Each row was made from one walk, in order. Every step used is in the known rows, and no mark comes twice. Write each row's walk.
Known rows
panosaz-mebe-tizomi-lamu: [ 2.00  0.40  2.50 -1.35  2.24 -3.45  0.32 -1.05 -1.08  1.49  0.29 -2.30
  2.44 -1.43  1.85  1.89 -0.14  0.56 -1.25  1.54 -0.18 -1.07  4.10 -3.17]
mipe-nido: [ 0.71 -0.64  2.08 -3.60 -2.30  1.32 -2.70  4.62  0.49 -1.69  2.68 -1.32
 -5.04 -4.83  1.24  1.80  0.17 -0.97 -2.98 -1.23  1.26 -0.36 -0.06  2.51]
panosaz-sodapep-mipe-lamu-tizomi-vilop: [ 0.27  2.05  0.15  0.34  1.76 -3.07 -1.94  2.09 -0.17  0.60  0.83 -1.12
  0.54 -1.41  0.27  1.35  0.07 -2.19 -1.19  4.40 -0.91 -1.68 -0.65 -1.98]
gosut-lamu-mipe-nido: [ 1.25 -1.97  1.09 -1.95 -1.19  0.21 -1.47  2.55  1.36 -1.71  3.12  1.42
 -2.90 -5.16 -0.62  1.97 -0.61 -0.05 -1.58 -0.45  0.93  0.71  0.79  2.64]
sodapep-panosaz-mebe: [ 2.89 -0.11  0.99  0.80 -3.50  1.00 -2.53 -0.37 -2.21  0.67  0.40 -4.64
 -1.11 -3.06  0.71  1.48 -0.52  0.96 -1.46  0.41 -1.04 -0.81 -1.72 -1.95]
nido-mipe: [ 1.45 -0.12  0.15 -2.86 -3.03  0.13 -2.22  2.71 -0.14  0.65  1.48 -0.81
 -4.23 -2.43  0.31  1.31 -0.03 -0.57 -1.33  0.22  0.57 -0.35  3.13 -0.57]
sodapep-panosaz-mebe-tizomi-vilop: [ 1.91  1.29  1.69 -1.28 -1.68 -2.01 -2.46  0.40 -2.82  0.14 -0.08 -4.31
  2.35 -1.84 -0.06  1.31 -0.06 -1.16 -0.38  2.66 -0.92 -0.15  0.44 -4.73]
vilop-tizomi-mebe-panosaz-sodapep: [ 1.11 -0.29  0.97  2.16 -0.63 -1.45 -1.76  3.08 -1.71  0.43 -1.54 -1.57
  0.58  0.79  4.72  0.53 -0.41 -0.93 -1.11  4.41 -0.72  0.26 -0.17 -0.85]
sodapep-mipe-lamu-tizomi: [ 0.98  0.98 -0.93 -1.38  0.16 -2.35 -0.01  2.19 -0.87  0.07  1.34  1.77
 -0.08 -1.93  1.39  1.38  0.32 -0.66 -1.20 -0.84 -0.77 -2.97  0.51 -1.68]
vilop-tizomi: [ 1.72 -0.44 -0.41 -1.59 -3.62  0.86 -1.26  4.62 -3.28 -1.42  0.91  0.56
 -1.38 -1.35  1.87  0.64  0.64  0.48 -1.87  0.44 -0.03 -0.75  1.62 -1.24]
gosut-lamu: [ 2.77 -1.94  1.92  0.34 -0.08  0.60  0.55  2.48 -0.63 -0.54  1.89 -2.00
 -1.74 -3.60 -1.16 -0.29 -0.42  0.55 -2.77  0.42  1.24 -0.89 -0.08 -0.17]
tizomi-mebe-panosaz-sodapep: [ 1.12 -0.22  1.49  2.40  0.97 -1.61 -2.20  2.33 -0.01  1.30 -1.21 -3.32
 -0.97 -0.52  3.84  0.79 -0.67 -1.35 -1.77  4.22 -0.36  0.35 -0.92 -0.18]
sodapep-mipe: [ 1.16 -0.05 -0.16 -1.52 -2.04  0.67 -2.12  4.01  0.18 -0.68  2.20  1.04
 -2.54 -3.68  0.00  1.96  0.99 -1.91 -1.61 -0.66  0.66 -0.73 -0.65 -1.41]
tizomi-mebe: [ 1.93  0.80  1.28  1.04  1.65 -3.09 -0.54  0.78 -0.36 -0.10  0.02 -1.33
 -2.12 -2.02  1.96  1.46 -0.65  0.29 -2.15 -0.03  1.02  0.07 -0.30 -0.98]
mebe-tizomi-vilop: [ 1.11  1.30  1.27 -3.10 -0.01 -2.35 -1.80  3.64 -1.84 -0.69  0.64 -2.10
  0.47 -1.94 -0.20  1.01  0.73 -2.02 -1.48  2.45  0.27  0.03  2.36 -3.60]
mipe-lamu: [ 1.75  0.48  1.62 -0.79  0.86 -1.03  0.14  1.13 -0.66 -0.36 -0.02 -1.21
 -1.97 -2.12  0.60  1.09 -1.20  0.49 -2.94 -0.78  0.66 -2.31  1.28  0.19]
tizomi-lamu: [ 3.15 -0.04  1.85 -0.16  2.44 -0.83 -0.02  1.40 -0.75  0.74  0.89 -2.19
 -2.71 -1.33  0.26  0.81 -0.12  0.60 -2.85  1.43  0.84 -1.05  2.73 -1.40]
vilop-tizomi-lamu: [ 2.90 -0.24  1.05 -0.36  0.45 -0.80  0.51  2.25 -2.80 -0.01  0.43 -0.16
 -0.82  0.43  1.41  0.53  0.13  1.09 -2.02  1.53  0.36 -1.19  3.65 -1.91]
lamu-gosut: [ 2.19  0.00  0.73 -1.94 -1.44  2.80 -0.19  2.42 -2.77  0.72  2.39 -2.25
 -4.58 -3.17 -0.84  1.01  1.00  1.46 -1.90 -0.97 -0.01  0.48  2.84 -0.32]
lamu-tizomi-mebe-panosaz-sodapep-mipe: [ 0.34  0.36 -0.70  1.60 -0.03 -2.47 -2.18  3.20  0.18  1.31  0.15  0.19
  0.51 -0.73  3.79  1.36  0.71 -2.75 -0.28  3.36 -1.08 -0.37 -1.92 -2.03]
sodapep-panosaz: [ 3.30 -0.25  0.18 -0.53 -3.51  2.65 -2.01  3.59 -2.73 -0.27  0.92 -4.11
 -3.80 -2.31 -0.17  0.57 -0.29 -0.14 -1.76  0.14 -0.75 -0.71 -0.56 -1.85]
tizomi-mebe-panosaz-sodapep-mipe: [ 0.60 -0.08  0.93  1.86 -0.18 -1.40 -2.40  2.80  1.14  0.75 -0.27 -0.33
 -0.30 -1.32  2.85  1.70  0.21 -2.97 -0.83  2.95 -0.11  0.15 -2.09 -1.22]

Which walk is each row?
[ 2.52 -1.79 -0.73  0.43 -0.08 -0.65 -0.34  1.55  0.18 -0.28  1.76  1.01
 -0.98 -3.66 -1.32  1.21 -0.57  1.02 -1.16  1.14  0.24  0.52  1.44 -0.48]  gosut-lamu-mipe
[ 2.38 -0.39  1.07  0.93 -1.22 -2.54 -0.49  2.02 -3.34 -0.32 -1.92  0.88
  1.16  1.62  4.11 -0.11  0.02 -0.01 -1.02  0.55  0.40 -0.43  0.22 -2.11]  vilop-tizomi-mebe-panosaz
[ 1.41  0.58  1.48 -2.05 -0.68 -1.51 -0.23  0.32  0.14  0.58  0.21 -0.15
 -2.53 -1.53  0.30  1.21 -1.55  0.05 -1.77 -0.89  0.66 -2.07  3.48  0.24]  nido-mipe-lamu
[ 0.53 -0.12  1.62 -3.33  0.81 -3.11 -1.73 -0.31  1.15 -0.12  1.81  0.98
  0.77 -3.44  1.86  3.77 -0.44  0.11 -0.41  0.41 -0.21  0.46  4.01  0.07]  panosaz-mebe-tizomi-lamu-mipe-nido
[ 1.12  0.97 -0.62 -2.50 -0.61 -2.84 -0.03  1.27 -1.08  1.20  0.87  0.20
 -1.44 -0.98  1.55  0.80 -0.50  0.42 -1.01 -0.12 -0.80 -2.67  3.61 -0.89]  nido-mipe-lamu-tizomi
[ 0.59  1.32  0.68  0.59  1.25 -3.08 -2.19  2.22 -0.86  1.07 -0.54 -0.88
  1.75  0.30  1.30  0.47  0.20 -2.55 -0.90  4.70 -1.06 -1.95 -0.73 -2.54]  mebe-panosaz-sodapep-mipe-lamu-tizomi-vilop
[ 1.96  0.21 -0.78 -2.18  2.13 -3.12 -0.08  1.25 -0.49  0.69  0.81  1.46
  0.67 -1.36  0.62  2.66 -0.04  0.04 -0.10  1.92 -0.82  0.41  6.30 -3.07]  mebe-tizomi-lamu-mipe
[ 2.77 -0.36 -1.43 -0.32  0.48 -1.74 -0.38  1.32 -1.72  0.00  0.70  2.68
 -0.25 -0.08  0.87  2.05 -0.11  1.42 -0.57  2.15 -0.70  0.19  4.89 -2.23]  vilop-tizomi-lamu-mipe
[ 3.29  0.05  2.16 -0.81  2.04  1.26  1.53  0.33 -2.64  1.68  1.85 -2.75
 -3.91 -1.24 -1.17  0.78  0.51  2.02 -1.97  0.23  0.13  0.14  4.60 -1.07]  tizomi-lamu-gosut
[ 0.94 -0.96  0.50  2.84  1.01 -2.64 -0.50  2.38  0.51  1.13  0.66 -0.02
  1.78 -1.10  2.57  0.34  0.17 -2.20 -0.27  3.59 -0.58 -0.52 -2.49 -1.60]  gosut-lamu-tizomi-mebe-panosaz-sodapep-mipe
[ 1.75  1.31 -0.62  0.59  1.78 -4.36 -0.19  1.47 -1.24  0.43  0.72 -1.03
 -1.02 -1.53  3.12  0.98  0.12  0.70 -1.50  0.50 -0.28 -0.60 -0.24 -1.98]  lamu-tizomi-mebe
[ 1.36  1.76  0.37  0.08  2.26 -6.15  1.03 -1.18 -0.38  1.11 -0.36  0.36
 -0.35 -0.11  2.90  1.18 -1.43  0.79 -0.60 -0.32 -0.07 -1.79  2.13 -1.20]  nido-mipe-lamu-tizomi-mebe
[ 1.62  1.80  0.50  1.13  3.48 -5.83  1.40 -0.54 -1.09  0.43 -0.51 -0.29
  0.04 -0.66  3.24  1.09 -1.17  1.12 -1.57 -0.39 -0.11 -2.02  0.37 -1.26]  mipe-lamu-tizomi-mebe
[ 3.03 -1.16  1.20  2.14  1.68 -4.10  1.14  1.00 -2.02  0.95 -0.67 -0.60
  1.72  0.45  2.86 -1.10 -0.24  0.25 -1.22  1.13  0.20 -1.12 -0.88 -2.00]  gosut-lamu-tizomi-mebe-panosaz
[ 1.72  0.82  0.75  1.10  1.51 -5.18  0.57  0.18 -1.35  0.74 -1.50  1.92
  2.26  1.17  3.68  0.44 -0.25 -1.04 -0.50 -0.38 -0.10 -2.28 -0.80 -2.40]  sodapep-mipe-lamu-tizomi-mebe-panosaz
[ 2.50 -0.18  1.73  1.08  0.49 -2.74 -0.97  1.35 -1.41  0.39 -1.52 -1.02
 -0.58  0.20  3.09  0.25 -0.32 -0.45 -1.77  0.61  0.82 -0.40 -0.44 -1.45]  tizomi-mebe-panosaz
[ 2.87 -0.20 -0.75 -0.10  2.29 -1.92 -0.89  0.48  0.10  0.89  0.96  0.80
 -1.94 -1.54 -0.06  2.30 -0.34  0.99 -1.28  2.02 -0.15  0.40  4.16 -1.67]  tizomi-lamu-mipe
[ 3.22  0.31  2.42 -1.29  0.31  0.42  1.59 -1.85 -4.16  2.31  1.08 -4.32
  0.43 -0.75 -0.42  1.38  0.10  2.06  0.08  0.47 -1.59  0.04  4.92 -3.51]  sodapep-panosaz-mebe-tizomi-lamu-gosut
[ 2.23  0.64  1.12  1.14  2.24 -5.00  0.75 -0.08 -2.04  1.03 -1.96 -0.09
  1.55  1.49  4.07  0.00 -0.76  0.33 -1.34  0.31 -0.29 -2.25  0.36 -1.75]  mipe-lamu-tizomi-mebe-panosaz
[ 0.55  0.72  0.88  1.47  1.40 -4.27 -0.80  0.33  0.19  2.54 -1.65 -1.63
  0.61  1.18  4.49  0.60 -1.46 -1.04 -0.41  4.00 -1.16 -1.33  1.47 -0.41]  nido-mipe-lamu-tizomi-mebe-panosaz-sodapep
[ 0.96  0.22  0.09  2.03  1.16 -2.58 -1.99  2.75 -0.74  1.81 -0.85 -2.89
  0.01 -0.09  4.64  0.57 -0.09 -1.12 -1.21  4.59 -1.20 -0.28 -0.70 -1.06]  lamu-tizomi-mebe-panosaz-sodapep
[ 2.38  0.38  2.03 -2.99  2.05  0.04  2.24  1.25 -3.11  1.54  1.74 -2.18
 -1.14 -0.99 -0.47  1.09  0.79  1.26 -0.93  0.20 -0.40  0.15  6.69 -2.52]  mebe-tizomi-lamu-gosut
[ 0.68  0.59  2.14  2.32  2.10 -3.12 -0.34  0.08  1.20  0.62 -1.50  0.27
  0.96 -0.42  2.88  1.63 -1.41 -2.16 -1.11  1.70  0.10 -1.53 -1.31 -0.23]  tizomi-mebe-panosaz-sodapep-mipe-lamu
[ 2.79  0.12 -0.49 -0.56  0.42 -2.64 -0.65 -1.64 -1.52  1.38  0.16 -0.77
  2.48 -1.00  0.67  2.91 -0.72  0.87  0.87  2.11 -2.10  0.27  4.42 -4.08]  sodapep-panosaz-mebe-tizomi-lamu-mipe
[ 0.56  0.69  1.40 -0.58  0.26  1.82  0.38  0.86 -0.57  0.94  1.73 -0.94
 -2.57 -2.83 -0.57  2.12 -0.08 -0.15 -1.04  0.22 -0.60 -0.63  1.88  0.61]  panosaz-sodapep-mipe-lamu-gosut
